Known rows, with every way that one mark hangs from another:
k128{k143 k980}: [ 1.678  1.101 -1.971  0.452 -0.255  0.105  0.699  1.667 -0.478  1.629
  3.131 -0.284 -1.144 -0.366 -1.654 -1.500 -0.280 -0.004  1.393  0.653
  1.446 -0.107]
k171{k128}: [ 3.384  1.348  1.251  0.209  2.909 -0.476  2.265 -1.664 -0.154  2.410
 -0.163  1.399  1.529 -0.905 -2.453  1.495 -0.258  1.038  4.533  2.867
  0.562 -2.407]
k980{k292{k316}}: [ 0.478 -0.659 -0.833 -0.147  3.109  0.904 -1.863 -0.900 -0.778 -2.754
 -2.822 -0.275  4.005  0.123 -3.608  2.540  2.413  1.759  3.837  6.226
 -1.398  1.660]
k980{k292{k316{k128 k839}}}: [-0.907 -0.134  0.974  0.153  1.445  1.100 -1.138 -1.132  1.796 -2.209
 -3.319  0.126  0.743  0.165 -0.865  0.392  0.589  1.229 -1.381  1.530
 -2.594  1.487]
k128{k143 k316{k839} k980}: [ 1.308  0.029 -0.255  0.171 -2.531 -0.854  0.851  1.761 -1.304  3.109
  5.880 -0.264 -2.190  1.276  1.025 -4.418 -0.901 -2.346  0.347 -1.437
  0.045  0.705]
k839{k980{k292{k316{k128}}}}: [-3.038 -0.521 -0.225 -1.216 -0.004 -0.248 -0.330 -0.400 -0.285 -1.856
 -4.100  0.895  2.078 -0.153 -1.019  3.742  0.711  0.465 -0.525 -0.500
 -0.425 -0.504]
k316{k128{k143 k980} k839}: [ 0.393  1.399 -0.721  0.707 -2.079  0.579  1.226  1.138  1.694  1.738
  2.689  0.019 -4.101 -0.321  1.195 -3.373 -2.067 -0.752 -3.828 -3.849
  0.105 -0.027]
k171{k128{k143}}: [ 3.098  2.092 -0.891  1.237  3.239  0.066  1.689 -0.511 -1.019  1.976
  3.198 -1.572  1.226 -1.064 -2.014 -0.163  0.476  1.010  4.321  1.324
  1.373 -2.330]
k980{k292{k316{k128{k143}}}}: [-0.739  1.309 -2.492  0.419  1.852  1.549 -1.224 -0.298 -0.574 -2.877
  0.237 -2.060  1.721 -0.254 -2.015  0.472  3.469  0.703 -0.205  1.739
 -0.655  0.697]
k541{k292{k316{k128{k143} k839}}}: [ 2.408  2.349  0.995  0.831 -1.156 -0.961 -1.735  0.878  0.567 -4.586
 -1.388 -4.173  1.583 -2.149  1.442 -0.699  1.659  1.432 -7.340  0.104
  2.062 -0.947]
k171{k128{k316 k980} k292 k839}: [ 0.404 -4.344  0.633 -0.544  2.169 -0.093  3.209 -2.379 -2.002  3.239
  2.851  1.810 -2.749  2.465  4.584 -0.599  1.063 -2.593  5.363 -1.777
  1.518 -1.669]
k980{k292{k316{k128}}}: [-0.182  0.157 -0.710 -0.370  1.758  1.081 -0.603 -1.061  0.670 -2.869
 -3.689  0.646  2.165 -0.039 -2.450  2.226  2.770  0.896 -0.211  2.823
 -1.255  0.382]
k292{k316{k128{k143 k980} k839}}: [-1.715  1.303 -0.593  0.394 -1.246 -0.203  1.017  1.407  1.399 -0.574
 -0.026 -1.170 -2.360 -0.058  3.013 -3.065  0.201  0.734 -4.090 -3.570
 -0.336 -1.270]
k128{k980}: [ 2.190  0.123 -0.274 -0.439 -0.639 -0.293  0.982  0.664  0.337  1.731
 -0.449  2.579 -0.394 -0.134 -1.801  0.435 -0.823 -0.441  1.152  1.937
  0.891 -0.167]
k171{k128{k980} k292 k839}: [-0.196 -3.584  0.226  0.573  3.646  1.010  2.358 -2.859 -0.305  1.836
  0.307  1.716 -3.033  0.888  3.543  0.832 -0.859  0.120  5.107 -1.473
  1.163 -1.667]
k292{k316}: [ 2.181  0.520  1.609 -0.052  1.780 -1.213 -0.220 -1.281 -0.594 -2.588
 -3.377 -0.336  3.373 -1.191 -2.111  2.071  2.595  1.561  1.226  5.102
  1.006 -0.854]
k171{k128{k316 k980} k839}: [ 1.768 -1.828 -0.140 -0.149  0.802 -1.835  4.109 -0.038 -0.199  5.324
  4.197  2.652 -2.235  1.859  3.119 -0.405  0.978 -3.020  5.963 -1.891
  1.486 -1.873]
k980{k292{k316{k839}}}: [ 0.004 -0.349  0.531  0.723  2.818  1.485 -2.596 -1.210  0.685 -2.237
 -2.837 -0.199  2.538  0.493 -2.155  0.986  0.191  2.105  2.471  4.590
 -2.884  2.643]
k839{k980}: [ 1.249 -0.184  2.093 -0.477 -1.566 -1.637  0.305 -0.962 -1.027  0.872
 -1.272  1.770  1.088 -1.817 -2.207  3.190 -1.316 -0.266  1.444  1.269
  2.590 -1.097]

Rows:
[ 0.135 -1.959 -0.715 -0.790 -0.661  1.031 -0.847  0.828 -0.403  3.113
  2.684  2.533 -0.831  3.295 -0.984 -2.054 -1.550 -2.112  3.025  1.064
 -3.104  3.292]	k128{k316{k839} k980{k292}}
[-1.104 -1.192  1.153  0.012 -0.414  0.811 -2.323 -1.168  0.256  1.225
 -1.058  1.689  0.582 -0.204 -2.317  2.061 -3.714  0.227  2.912  1.356
 -1.367  2.611]	k316{k839{k980{k292}}}
[-3.645  0.338 -2.303 -0.558 -0.054  0.053 -0.844  0.390 -1.229 -1.807
 -0.662 -1.597  1.396 -0.407 -0.353  1.995  1.291  0.418 -0.159 -1.936
  0.480 -0.511]	k839{k980{k292{k316{k128{k143}}}}}
[ 0.913 -1.509  4.280 -0.711 -3.415 -2.521  0.757 -0.921 -1.809  2.401
  1.356  1.471  0.479 -0.291  0.345  0.268 -2.184 -2.154  0.756 -0.116
  1.059 -0.120]	k128{k316{k839{k980}}}
[-1.495  0.317  1.189 -0.665 -0.934 -0.558  1.340  1.211  2.712 -0.477
 -3.322  1.609 -2.174  0.295  2.749 -1.269 -0.302  0.614 -4.236 -1.962
 -0.897 -1.260]	k292{k316{k128{k980} k839}}
[-2.075 -0.961 -0.510 -0.663  1.109 -0.106 -1.886 -0.269 -1.563 -1.923
 -3.338  0.299  3.730 -0.175 -2.285  4.221  0.379  1.486  3.733  2.771
 -0.206  0.240]	k839{k980{k292{k316}}}
[-2.219 -0.802  1.671 -0.347 -1.715  0.939 -0.867 -1.019  1.280  1.238
 -1.199  2.223 -0.996 -0.549 -1.029  1.990 -3.210 -0.836 -1.030 -1.968
 -0.994  1.149]	k316{k128 k839{k980{k292}}}
[ 2.781  1.224  3.033 -0.054 -1.426 -1.476 -1.005  0.232  1.645 -4.347
 -4.874 -1.826  2.031 -1.692  1.040  1.105  0.826  1.019 -7.326  1.428
  1.544 -1.327]	k541{k292{k316{k128 k839}}}
[ 0.430  0.766  3.396  0.203 -0.122 -0.686  1.096 -1.808  1.674 -1.909
 -3.419 -0.280 -0.004 -1.224  0.650  0.125  0.809  1.030 -4.105  0.873
 -0.415 -1.172]	k292{k316{k128 k839}}
[-2.014 -1.091 -1.375 -0.027  1.918  1.654 -2.030  1.097  1.538 -1.130
 -2.208  1.158  0.420  1.910  0.025 -0.760 -1.187  1.473  2.088  1.837
 -3.154  2.290]	k128{k980{k292{k316{k839}}}}
[ 0.339 -0.026  2.335  0.323 -3.527 -2.115  0.209 -0.233 -2.781  2.654
  5.081 -1.207 -0.214 -0.149  0.560 -1.177 -1.320 -2.295  0.667 -1.696
  1.435 -0.234]	k128{k143 k316{k839{k980}}}
[ 0.746  0.482 -0.743  0.084  0.596 -0.897  2.658  1.720 -0.883  5.454
  6.113 -0.192 -1.987  2.202  2.749 -4.629 -1.630 -1.165  3.223 -3.129
 -0.620 -1.757]	k171{k128{k143 k316{k839} k980}}
[-1.599  0.679 -2.826  0.415 -0.549  2.839 -0.317  1.181  1.917  1.943
  2.873  0.488 -3.593  1.068 -0.183 -2.893 -2.058 -0.534 -1.197 -2.940
 -2.041  2.315]	k316{k128{k143 k980{k292}} k839}
[-2.403  0.391 -0.739  0.354 -1.626  1.166 -1.105 -0.389  0.156  1.013
  2.080 -0.355 -1.603 -0.550 -0.848  0.419 -2.713 -0.856 -1.096 -3.157
 -0.612  1.450]	k316{k128{k143} k839{k980{k292}}}
[-2.204  0.067 -3.083  0.726  2.143  2.025 -2.484  1.941  0.475 -0.996
  1.038 -1.673 -0.167  1.371  0.417 -2.660 -0.272  2.046  2.159  0.822
 -2.692  2.535]	k128{k143 k980{k292{k316{k839}}}}
[-0.390 -0.979 -2.661  0.062 -0.694  1.453 -1.189  1.702 -1.193  3.052
  5.875 -0.024 -1.307  2.713 -0.705 -3.825 -0.973 -2.067  2.772 -0.285
 -2.333  3.126]	k128{k143 k316{k839} k980{k292}}
[ 0.058 -1.816 -1.442 -0.260  2.085  0.777  2.390 -0.403 -3.900  2.917
  4.447 -0.506 -1.324  2.581  2.420 -2.772  0.049 -0.914  3.671 -2.040
  0.233 -2.372]	k171{k128{k143 k316 k980} k292}
[-0.617  0.912 -4.358 -0.245 -0.158  2.258 -0.196  1.661  0.683  1.284
  2.664  0.681 -1.938  0.852 -1.694 -1.363  0.243 -1.429  0.166 -1.805
 -0.655  1.443]	k316{k128{k143 k980{k292}}}
[-2.378  1.147  1.722  0.440 -2.197 -1.846  0.704 -0.118 -0.001 -1.119
 -0.477 -2.079 -0.326 -1.984  2.751 -0.101 -0.355  0.862 -3.961 -4.218
  1.200 -1.993]	k292{k316{k128{k143} k839{k980}}}
[-2.273 -2.779 -0.041  0.100  1.198 -0.463 -1.579 -1.962 -0.292 -1.906
 -1.594  0.292  2.237 -0.329  0.380  4.783  1.960  0.300  5.415  1.431
  1.172  1.197]	k171{k839{k980{k292{k316}}}}
[ 3.301  1.511  1.495 -0.604 -1.100 -1.396 -0.527  0.375  0.352 -5.156
 -5.052 -1.117  3.684 -2.057 -0.399  2.704  2.970  0.914 -6.010  2.617
  2.852 -1.695]	k541{k292{k316{k128}}}
[ 0.494  0.460  1.533 -0.457 -2.149  0.274  1.817  0.344  2.357  2.217
 -0.955  2.899 -3.633 -0.161  0.727 -1.770 -2.412 -1.008 -3.549 -2.409
 -0.418 -0.086]	k316{k128{k980} k839}
[ 1.612  0.960 -0.789 -1.421 -1.945 -1.436 -0.148  2.921  1.345 -3.511
 -4.757  0.065  1.564 -0.495  1.462  1.418  1.996  0.436 -6.338 -0.138
  2.263 -2.080]	k541{k292{k316{k128{k980}}}}
[-1.310  0.940 -1.002  0.798  1.693  1.813 -1.383 -0.737  0.408 -2.516
  0.166 -2.416  0.291  0.011 -0.355 -1.168  1.250  1.138 -1.326  0.224
 -2.260  1.467]	k980{k292{k316{k128{k143} k839}}}
[ 2.920  2.490 -0.207  0.561 -1.047 -1.554 -1.021  1.077 -0.511 -5.075
 -1.483 -4.016  3.220 -2.146 -0.296  1.255  3.746  0.803 -5.982  1.110
  3.357 -1.907]	k541{k292{k316{k128{k143}}}}
[-0.829  1.023  1.882  0.599 -3.269 -0.959  0.785 -0.316  0.198  1.195
  1.792 -0.792 -2.497 -2.309  0.829 -0.342 -2.439 -0.626 -3.487 -4.306
  1.833 -1.063]	k316{k128{k143} k839{k980}}
